(in the rows, 128 means zero)
Known rows, with every step that occurs
r/a/z/n/b: [125 101 151 164 154 120 141 134 143 113 118 132 127 114 117 127 174 123
 142 137 135 113  84  89 128  73 135]
b/n/z/a: [132  94 126 155 184 148  77 105 108 121 152 149 132 122 129 107 110 132
 129 142 117 123 111  82  80  84 170]
r/a/z: [138  65 155 169 171 121 123 121 125  94 110 132 119 118 146 122 173 122
 153 112 156 102  85  88  93  88 156]
v/e/p/k: [ 70  86 164 104 175 163  77 106  53 118 126 177 172 132 124 130 142 136
 123 164 123  75  67  99 108 140 154]
a/r: [123  74 125 174 191 132  86 106 129 101 144 172 136  90 141 125 155 149
 133 151 150 107  85 117  84 136 143]
a/z/n/b: [103 106 142 166 179 128 136 125 140 129 142 160 131 117 106 151 163 140
 136 150 145 125  76  93  96  86 138]
z/a/v/e/p: [ 62  91 148 137 144 194  80 105  88 156 123 168 132 138 124 121 160  96
 123 138 133 105  84 105 118 149 167]
k/r/a/v/e/p: [105  84 158 155 121 173  85 106 123 124  95 153 142 100 159 121 144 106
 160 129 152  79  91 111 128 159 169]
e/p/a: [121  91 134 117 161 172  95 117 102 131 131 171 152 141 107 135 127 134
 124 158 137  72  80 130  74 153 140]
a/v/e: [ 61  73 166 161 168 174 100 110 100 117 138 156 125 117 144 129 165 121
 122 134 141 107  77  76  99 124 180]
e/p: [111  80 157 113 167 142  92 125 106 143 125 180 137 119 123 138 142 153
 123 139 150  97  78 149  73 148 163]
v/a/r: [123  79 141 183 169 134  59 111 107  78 142 161 161 109 149 106 164 118
 133 152 134  63  75 103  97 145 133]
n/z/a/v/e/p/k: [ 67  74 131 112 169 202  58  70  66 135 112 159 144 124 123 118 138  90
 144 157 138 111  80  72 113 129 149]
e/p/k: [102  80 159 108 167 150  76  96  92 129 123 172 154 124 121 133 135 140
 131 162 134  92  87 119  95 166 141]
m/a/z: [127  80 155 189 193 132 139  98 107  98 134 167 104 118 125 164 142 124
 166 137 151  94  77 102  48 118 167]
k/r/a/z: [159  83 143 188 163 131 103 106 143  91  99 135 127 102 158 118 139 118
 172 121 171  91 101  95 104 117 151]
r/a: [139  86 170 142 164 131 110 134 121  93 114 121 122 116 140 100 147 128
 122 129 139 100  97 101 118  94 161]
e/p/a/m: [127  77 123 121 148 189  76 105 114 136 136 175 146 141 101 136 128 136
 137 170 145  67  73 120  79 176 129]
k/p/a/z: [133 100 127 178 192 185 108  73 115  94 121 143 145 130 114 136 124 117
 154 159 151  58  92  78  91 150 131]
p/k/r/a/z/n: [139 105 142 180 154 135  99  81 144  94 110 120 138 125 136 113 128 118
 166 159 125  93 104  66 142 133 121]
v/a: [121  88 175 154 168 139  74 126  93  83 135 140 152 134 141 100 147 116
 116 144 133  63  81  92  96 123 152]
e/p/k/r/a: [134  92 155 123 138 153  67  90 113 115  95 150 159 110 139 114 119 120
 156 157 143  77 103 119 128 175 136]
v/e/p/k/r/a: [ 98  98 160 117 149 164  73 101  74 102 100 158 177 118 140 114 130 117
 146 161 127  61  84 100 138 147 150]
m/a/v/e/p/k/r: [ 76  93 164 167 139 189  91  61  88 114 119 179 138 108 138 156 121  93
 173 169 129  72  85  97 100 196 166]
p/a: [132  99 136 145 186 170 104 115 108  94 146 138 142 143 114 114 120 126
 112 164 133  80  91  88  86 117 139]
m/a/z/n: [123 101 149 194 181 120 154 101 128 119 145 158  95 134 104 169 139 136
 157 147 125 103  74 103  62 115 158]
p/k/r/a/z/n/b: [131 119 145 171 148 144 100  88 142  93 108 127 158 105 128 116 129 105
 166 174 133  98 108  67 159 120 112]

Rows
[ 46  69 164 132 146 184  82  88  81 133 126 174 148 121 137 141 164 113
 137 149 129  93  72  84 108 167 162]
a/v/e/p/k
[139  81 114 158 172 161  57  96 123 125 158 153 128 121 124 110 112 135
 141 153 124 121 106  72  84 103 159]
b/n/z/a/m
[126  89 132 121 207 163  80 102  97 114 124 134 121 122 119 100 114 119
 123 150 156 124  95  90  91  76 156]
n/z/a
[119  73 119 141 169 163 108 107 105 134 125 181 148 143 110 155 148 127
 152 142 152  75  69 119  55 149 134]
e/p/a/z
[ 97  93 147 164 158 181  85  97 127 137 130 138 109 131 128 108 149  96
 121 136 143 127 109  92 116 137 163]
z/a/v
[106 106 157 176 158 131 105 127 115 104 140 151 156 133 120 128 173 111
 137 151 127  79  66  80 108 104 129]
v/a/z/n/b
[101 130 160 135 168 139 122 142 135 133 149 147 137 114  97 125 134 149
 101 173 125 122  89 109 124  90 143]
z/n/b
[ 87  85 127 165 169 175  77  95  96 125 152 156 134 121 141 116 133 113
 135 135 110 123  98  60  91  90 182]
b/n/z/a/v/e
[104  81 170 183 158 161 123  90 121 113 137 155  92 108 132 151 138 108
 149 145 140 107  92 102  73 151 179]
m/a/v
[ 81  67 171 136 125 165 104 122 103 128 105 152 129 115 148 124 179 108
 137 119 135  90  75 102 122 132 176]
r/a/v/e/p
[146 102 160 153 159 150  74  85 122  74 105 117 149 108 151  92 112 111
 149 165 136  84 116  78 145 139 134]
p/k/r/a
[119 135 127 172 174 186 127  85 132 111 127 142 155 123  89 143 123 116
 146 182 135  68  90  79 121 135 112]
k/p/a/z/n/b
[ 98  81 148 138 156 157  84  92  75 104  95 166 171 120 145 129 151 111
 171 145 140  63  74  89 122 144 142]
v/e/p/k/r/a/z
[ 61  82 156 147 140 191  67  77  96 130 116 176 155 110 149 136 142 109
 152 156 141  85  83  88 115 186 158]
a/v/e/p/k/r
[114  79 156 142 114 169  68  75 128 127  92 154 146 104 148 123 134 104
 165 150 144  86 104 109 131 198 140]
e/p/k/r/a/v
[ 72  73 130 115 170 194  73  92  79 148 113 165 129 120 122 121 144 102
 137 139 153 116  76  94  94 114 167]
n/z/a/v/e/p
[148  69 157 148 147 148  88 122 137  97 119 125 117 115 132 100 152 133
 139 143 149  94  93  91 121 119 148]
r/a/m
[154  89 149 159 146 164  54  77 134  78 110 121 147 107 144  94 115 113
 163 174 142  80 113  67 150 158 123]
p/k/r/a/m
[114  93 153 185 164 121 104 121 118 107 141 144 138 152 126 128 169 124
 136 137 121  75  66  80  88 116 137]
v/a/z/n
[101  92 163 166 145 177  75  75 108  79 105 124 152 108 160 101 134  92
 156 158 130  83 105  52 156 147 147]
p/k/r/a/v/e
[ 70 115 126 127 161 178 123 128  80 139 135 185 176 145  90 154 155 126
 133 171 122  72  49  97 101 110 131]
v/e/p/a/z/n/b
[144 117 142 181 146 132 122 118 158 107 108 133 140  99 133 123 139 118
 164 146 155 102 100  98 136  99 133]
k/r/a/z/n/b
[ 92  83 131 116 160 198  78 116  75 124 136 179 166 146 105 134 140 133
 131 170 132  54  58 100  91 150 144]
v/e/p/a/m
[ 80  89 139 162 165 203 105 102  97 101 145 145 143 142 127 123 147 102
 122 155 127  78  77  61  97 127 154]
p/a/v/e
[127  98 138 148 134 135  92  86 135 134  98 154 147 127 124 137 136 128
 172 153 129  86  90 108 122 167 120]
e/p/k/r/a/z/n
